What can hang from each mark:
robi: begol ruvis
mise: robi ruvis
vezitop: ruvis
dirune: ruvis
ruvis: bepimif nituk vezitop
begol: robi ruvis
barura: mise

Every row comes from one small tree of marks. Brackets hold a mark, then the marks that hang from it, in alphabetical order. Every link used is in the known rows. Which tree was each row made from?
In the rows, 128 means zero.
Known rows:
(vezitop (ruvis bepimif nituk)): [125  93 119 104  99 144  98  93 146 125 168 159 144 143  94 140 164]
(robi ruvis): [123 101  99  94 110 140 140  87 155 127 109 150 157 147 100 144 161]
(mise (robi begol) (ruvis bepimif)): [122 116  86  96 102 180 155 103 184 127 107 181 142 150 102 105 167]
(robi (ruvis vezitop)): [123  99 105 115  97 137 115  71 140 113 123 169 138 152  99 138 155]
(begol robi (ruvis bepimif nituk)): [121 107 123  81 109 177 108 130 122  94 146 169 151 153  94 124 166]
(ruvis bepimif nituk): [125  98 121 104  93 135  95 132 132 120 140 145 133 149  97 142 170]
(barura (mise robi (ruvis bepimif))): [131 102 101 102 106 186 107 112 180 102 104 170 168 173 102 143 165]
(barura mise): [123 102 117  97 109 129  85 153 154 123 106 146 184 168  99 140 159]
(begol ruvis): [117 100 115  91 120 145 114 113 154 115 111 159 177 142  98 122 147]
(barura (mise (ruvis nituk))): [128  93 121  95 129 177  89 129 130  97 122 140 182 177 101 154 179]
(mise robi (ruvis nituk)): [132  99 107  98 134 188 117 107 145  57 117 139 156 147 103 146 174]
(ruvis nituk): [125  99 122  97 115 132  95 140 127  97 129 130 153 145  98 143 170]
(barura (mise robi (ruvis nituk vezitop))): [134  95 112 116 121 195  72 122 122  44 127 160 160 180 103 143 168]
(vezitop (ruvis nituk)): [125  93 121 101 122 142  97 103 142 105 157 145 165 140  95 142 162]
(mise (robi begol) ruvis): [121 118  87  90 125 178 154 112 177 107  96 167 163 147 103 106 166]
(begol robi (ruvis nituk vezitop)): [120 106 129  97 118 174  82 124 101  60 149 174 152 155  95 119 158]
(dirune (ruvis bepimif nituk vezitop)): [125  94 120 123  94 162  81  66 122 109 135 181 122 165  92 138 165]

Write each row's tree:
[120 107 125  76 131 176 109 139 115  73 134 155 171 150  96 125 165] : (begol robi (ruvis nituk))
[121 104  93 114  77 156 137 103 102 137 152 184 106 167  98 107 167] : (robi begol (ruvis bepimif nituk vezitop))
[134  93 111 123  99 198  75 114 128  64 139 176 140 184 101 142 169] : (barura (mise robi (ruvis bepimif nituk vezitop)))
[132 101  91 112 103 169 106 113 136  75 113 172 157 179 103 135 151] : (barura (mise (robi (ruvis vezitop))))
[125 111  93  89 131 192 146 131 139  83 117 153 154 152 103 111 176] : (mise (robi begol) (ruvis nituk))
[128 107 107  85  98 172 136 105 121 106 146 159 133 158  96 146 180] : (begol (robi (ruvis bepimif nituk)))
[125  98 115 100 100 165  99 103 174 140 113 169 171 175  99 148 169] : (barura (mise (ruvis bepimif)))
[120 108  95 112  93 183 120 139 107  87 147 193 123 160  99  80 149] : (mise (robi (begol (ruvis bepimif nituk vezitop))))
[124 107  91  89 106 194 129 186 110 102 132 175 164 182 101  88 154] : (barura (mise (robi (begol (ruvis bepimif nituk)))))
[111 110  99  89  94 151 143 128 153 162 120 188 154 150  97  86 150] : (robi (begol (ruvis bepimif)))
[128 107  97 111 119 200 103 144 116  71 126 174 156 186 103 108 170] : (barura (mise (robi begol) (ruvis nituk vezitop)))
[111 109 104 111  82 149 118 111 139 149 133 206 134 156  97  81 143] : (robi (begol (ruvis bepimif vezitop)))
[130 101 108 116 116 183  81 104 159  66 105 175 169 175 103 138 159] : (barura (mise robi (ruvis vezitop)))
[127 107  78 114  83 177 147 113 108  99 146 184 103 164 100 101 163] : (mise (robi begol (ruvis bepimif nituk vezitop)))
